What can hang from each mark:
gurabuz: rurol sefo
migo: dedi rurol
kuze: dedi rurol
dedi: kuze migo rurol
rurol: dedi kuze migo
sefo: dedi gurabuz rurol

Each row was made from one small tree. The marks that hang from a mark follow it in brackets, in alphabetical order. Every link used is in the known rows. Write each row's tree.
Known rows:
rurol[kuze]: [-0.94  2.68 -0.52  4.13  2.93 -1.69 -3.39  0.82  1.12  1.23 -0.96 -2.62
  2.02  0.58  0.46 -2.45  3.26 -0.72 -0.94  1.29  2.35  4.65]
kuze[dedi]: [-0.57 -0.36  1.91  1.03  6.24  2.62 -4.14  1.05 -2.47  0.72 -0.55 -2.73
  1.66 -0.06  3.12 -0.42  4.34  3.53 -0.15  3.26  0.89  2.63]
sefo[dedi gurabuz]: [ 0.60 -0.09  0.16  1.90  4.34 -3.44 -4.61  1.45 -0.49 -1.66 -3.98 -0.10
 -1.59  0.37  1.60  0.87  4.47  1.62  2.78  3.57 -0.04  1.27]
migo[dedi]: [ 1.25 -1.89  0.83  0.39  6.25  0.59 -7.10 -0.81 -2.10  0.81  0.06 -2.81
  0.42  1.27  2.51 -1.60  2.51  3.21 -0.70  2.03  3.31  2.60]
sefo[dedi[migo] gurabuz rurol[kuze]]: [-0.66 -0.30 -1.27  4.48  3.00 -2.64 -2.07  1.36  2.85 -3.53 -3.90  1.91
 -0.09  2.42 -1.63 -0.26  4.94 -2.16  3.12  3.04  3.26  1.45]
dedi[kuze]: [-0.55  2.59  0.16 -0.73  4.49 -0.92 -3.39  3.26 -0.88 -0.18 -0.37 -3.02
  0.24  0.59  1.04 -2.82  2.57  1.57  1.26  2.88  1.40  1.70]
gurabuz[rurol[dedi[migo] kuze] sefo]: [-3.30  0.32 -0.97  4.79  3.92  0.63 -4.52 -1.20  2.67 -2.06 -0.28  0.66
  3.08  2.62  0.12 -3.82  4.96 -1.37  3.39  3.34  6.30  4.68]
dedi[migo rurol]: [-0.61 -0.55  0.03 -2.81  4.76 -2.20 -5.03  1.16  0.47 -1.80 -0.07 -1.32
 -3.92 -0.75 -2.10 -2.61  2.46  0.29  1.70  1.31  0.76  2.67]
migo[rurol]: [ 0.27 -1.58 -1.21  1.92  3.53 -2.01 -5.07  0.65 -0.17  1.77 -1.90 -3.19
 -0.85 -1.82  1.02 -2.61  2.76  1.43  1.24  0.34 -2.32  1.67]
dedi[migo rurol[kuze]]: [-1.13  1.67 -0.61 -0.41  3.71 -2.57 -3.95  1.40  2.23 -1.34  0.03 -1.66
 -2.72  0.00 -2.16 -3.44  2.45 -1.59  0.96  1.04  1.43  4.54]
kuze[rurol[dedi]]: [-0.14  2.38 -2.42  2.97  4.42  0.24 -5.00  3.69 -1.89  0.76 -1.62  0.90
 -1.74  2.45  2.12 -2.37  3.19  2.75  1.93  2.84  3.15  3.05]
migo[dedi rurol[kuze]]: [ 1.15 -1.37 -1.45  3.56  4.40 -0.75 -6.57 -0.62  0.60  2.34 -0.71 -4.16
  0.42  0.57  2.78 -3.80  1.94  1.25 -0.25  0.51  0.13  3.75]
sefo[dedi[kuze] gurabuz[rurol[migo]]]: [-2.61 -1.07 -0.74  0.87  3.86 -2.65 -3.50  5.12  2.10 -2.08 -3.13 -1.45
 -0.82  2.48  1.60 -0.45  4.81 -0.19  3.54  3.61  4.18  2.12]
kuze[rurol]: [ 0.25  0.89 -1.53  1.97  3.79 -1.58 -5.31  3.05 -0.83  1.55 -1.56  0.80
 -2.27  0.56  1.57 -2.83  3.65  1.87  0.47  0.14  2.72  2.24]
rurol[dedi]: [-0.64  1.76 -0.86  2.40  5.10  1.16 -4.20  1.24 -2.42 -0.23 -1.15 -1.95
  1.09  2.14  1.30 -0.90  2.60  2.63  1.89  5.02  1.93  3.48]
sefo[dedi[migo] rurol[kuze]]: [-1.93 -1.82 -1.92  3.07  2.25 -1.50 -2.36  0.52  2.09 -2.90 -2.00  0.77
  0.60  2.89 -3.68 -2.61  3.06 -1.43  2.38  3.26  4.59  2.80]
migo[dedi[kuze rurol]]: [ 1.11  0.74 -0.04 -3.46  6.18  0.66 -7.30  2.01 -0.86  0.34  0.49 -4.61
 -2.76  1.09  1.74 -3.42  2.25  3.27  1.42  2.47  1.78  3.05]
rurol[dedi kuze migo]: [-4.75  3.58 -1.69  4.75  3.95  1.17 -2.18  4.07  1.51  0.20 -0.09 -4.24
  4.38  4.13  0.96 -0.90  2.08 -2.49 -0.48  4.80  5.21  7.86]
sefo[dedi[migo] rurol]: [-1.38 -3.95 -1.27  0.61  3.40 -1.06 -3.37  0.48  0.37 -3.42 -2.06  1.33
 -0.56  2.11 -3.59 -1.74  3.09  0.49  3.16  3.52  3.92  0.96]
dedi[rurol]: [-0.27  0.66 -0.57 -1.77  4.03 -1.28 -6.12  1.37  0.10  0.96 -1.19 -3.53
 -3.40 -1.55 -0.76 -2.01  3.47  1.73  1.42  0.93 -0.32  3.37]

Write each row's tree:
[-1.44 -1.14 -1.29  1.05  5.23 -0.08 -6.29  4.25  0.04  1.53 -0.06 -1.01
 -0.94  2.53  2.57 -2.06  2.80  0.79 -1.04  0.37  5.67  4.14] => kuze[rurol[migo[dedi]]]
[-4.09 -3.27  0.38  0.10  5.32  1.48 -7.04  0.72  2.87 -0.51  0.86 -2.86
  2.78  1.89  1.77 -2.91  5.04 -0.58  1.58  1.63  7.60  4.14] => gurabuz[rurol[migo[dedi[kuze]]] sefo]
[-2.40  1.50 -0.83  4.01  4.09  1.68 -4.19 -1.35  2.09 -2.20 -0.80  0.34
  3.38  1.72 -1.19 -2.41  4.77 -1.58  3.15  3.66  3.90  3.58] => gurabuz[sefo[rurol[dedi[migo] kuze]]]
[ 1.39  0.80 -0.53 -0.55  6.05  0.38 -6.56  2.97 -1.61  0.66  0.26 -1.64
 -1.50  2.60  3.45 -3.66  2.35  3.37  0.62  2.01  4.02  2.17] => migo[dedi[kuze[rurol]]]
[-2.42 -2.35 -1.15  2.33  3.58 -1.10 -3.34  3.38  2.31 -1.91 -4.04 -0.92
  0.37  1.89 -0.62  2.01  5.29 -1.34  2.61  3.05  3.59  1.95] => sefo[dedi gurabuz rurol[migo]]
[-0.33  3.75 -1.85  6.75  3.54  1.06 -2.25  2.08  1.74 -0.40 -3.90 -0.80
  2.16  2.51  1.11  0.62  5.74 -1.04  2.38  3.36  3.06  2.65] => sefo[gurabuz rurol[dedi kuze]]
[-2.77 -2.34 -0.59  0.39  3.51 -0.99 -6.24 -0.03  1.77 -1.90 -1.43 -0.35
  0.34  0.98 -0.07 -3.93  5.37  1.29  4.89  3.27  4.37  2.29] => gurabuz[rurol sefo[dedi[kuze]]]
[-2.55 -0.77  0.52 -1.24  6.19  0.97 -5.04  3.78  0.15  0.12  1.25 -5.01
  2.01  2.73  2.17 -1.44  1.81  0.03 -1.10  2.83  5.21  4.39] => rurol[migo[dedi[kuze]]]
[-2.02 -2.80 -0.15  0.74  4.06 -0.59 -5.43 -1.88  1.41 -3.65 -1.41  1.64
  0.82  0.69 -2.57 -2.11  4.56 -0.35  4.26  3.46  3.02  1.46] => gurabuz[sefo[dedi[migo] rurol]]
[-0.44  0.09 -0.53 -1.12  4.73 -2.50 -2.66  3.12  0.26 -1.99  0.10 -1.60
 -1.46  0.37 -0.04 -4.47  1.11  0.08  2.60  2.16 -0.63  0.48] => dedi[kuze migo[rurol]]
[-0.76 -0.82  1.74 -2.13  6.57  1.85 -4.46  1.53 -1.23 -1.29  0.22 -2.05
 -1.88 -0.35  0.91 -1.46  3.67  2.57  1.20  3.05  0.18  2.93] => kuze[dedi[migo rurol]]
[-4.28  2.99 -1.06  0.30  5.49  1.87 -2.53  6.03 -0.39 -1.01  0.36 -4.39
  2.68  4.03  1.43 -1.04  1.60 -0.26  1.51  6.02  4.23  5.17] => rurol[dedi[kuze] migo]
[ 0.48  2.36 -0.73 -2.00  4.18 -3.38 -4.93  4.13  0.71 -2.03 -3.56 -1.88
 -4.82  0.11  0.85 -0.83  4.15  1.65  4.96  4.04 -1.52  1.76] => sefo[dedi[kuze rurol] gurabuz]
[-2.04 -0.62 -0.29  2.92  4.14  0.09 -2.98  3.32  2.62 -0.23 -3.01 -2.01
  1.75  0.77  0.43  2.06  5.86 -2.32  0.53  0.87  3.77  1.71] => sefo[gurabuz rurol[migo]]
[-2.59  0.09  0.53  4.70  4.44  0.02 -3.13  3.31  2.87  0.65 -2.33 -2.52
  2.28  1.29  3.51  0.54  6.43 -1.41 -0.25  1.03  4.69  3.89] => sefo[gurabuz[rurol[kuze[dedi] migo]]]
[-1.58  0.32 -0.22 -0.75  4.69 -2.30 -5.56  1.28  0.61 -3.59 -0.57  2.15
 -1.18  1.21 -0.18 -3.92  3.50  0.52  4.64  3.91  2.26  1.88] => gurabuz[sefo[dedi[kuze[rurol] migo]]]
[-0.27 -0.48  0.58  1.12  6.29  1.41 -3.92  3.47 -1.88 -0.68 -0.16  2.12
 -1.54  1.54  2.92 -2.26  3.96  2.80  0.60  2.10  2.89  1.87] => kuze[dedi[migo] rurol]
[-0.43  2.07 -0.71 -0.99  4.86 -2.09 -2.86  5.13 -0.19 -2.21  0.35  1.63
 -2.54  2.21  0.40 -4.60  1.95  0.40  1.90  2.09  3.38  0.84] => dedi[kuze[rurol] migo]
[-0.28  1.57 -2.24  1.67  4.45 -0.08 -3.98  2.94 -1.18  0.52 -1.58 -3.58
 -0.43  0.73  1.87 -3.25  1.81  2.19  3.61  3.87 -1.93  2.20] => migo[rurol[dedi[kuze]]]
[-2.65 -0.48  1.17 -1.70  6.03  2.89 -4.85  3.22 -0.30  0.85  0.00 -5.01
 -0.41 -0.25  1.86 -0.23  4.19  1.92  0.12  2.82  0.99  4.97] => kuze[dedi[rurol[migo]]]
[-1.75 -1.77  0.86  0.02  4.83 -2.09 -5.97 -1.78  0.33 -3.51 -0.72  1.26
  0.34  0.12 -0.99 -2.28  3.65  0.36  3.54  3.96  1.60  2.38] => gurabuz[sefo[dedi[migo]]]
[-0.31  1.57 -2.07  2.32  5.03 -0.32 -4.29  3.61 -1.67 -0.95 -0.90  2.47
 -2.09  3.12  1.24 -2.82  2.51  1.74  2.11  3.11  3.75  2.57] => kuze[rurol[dedi[migo]]]
[-2.74 -0.31  0.01  1.39  5.81  2.61 -4.23  5.60 -0.74  1.54 -0.25 -1.24
  0.22  1.76  3.90 -0.91  4.43  1.70 -0.77  1.80  3.84  4.32] => kuze[dedi rurol[migo]]
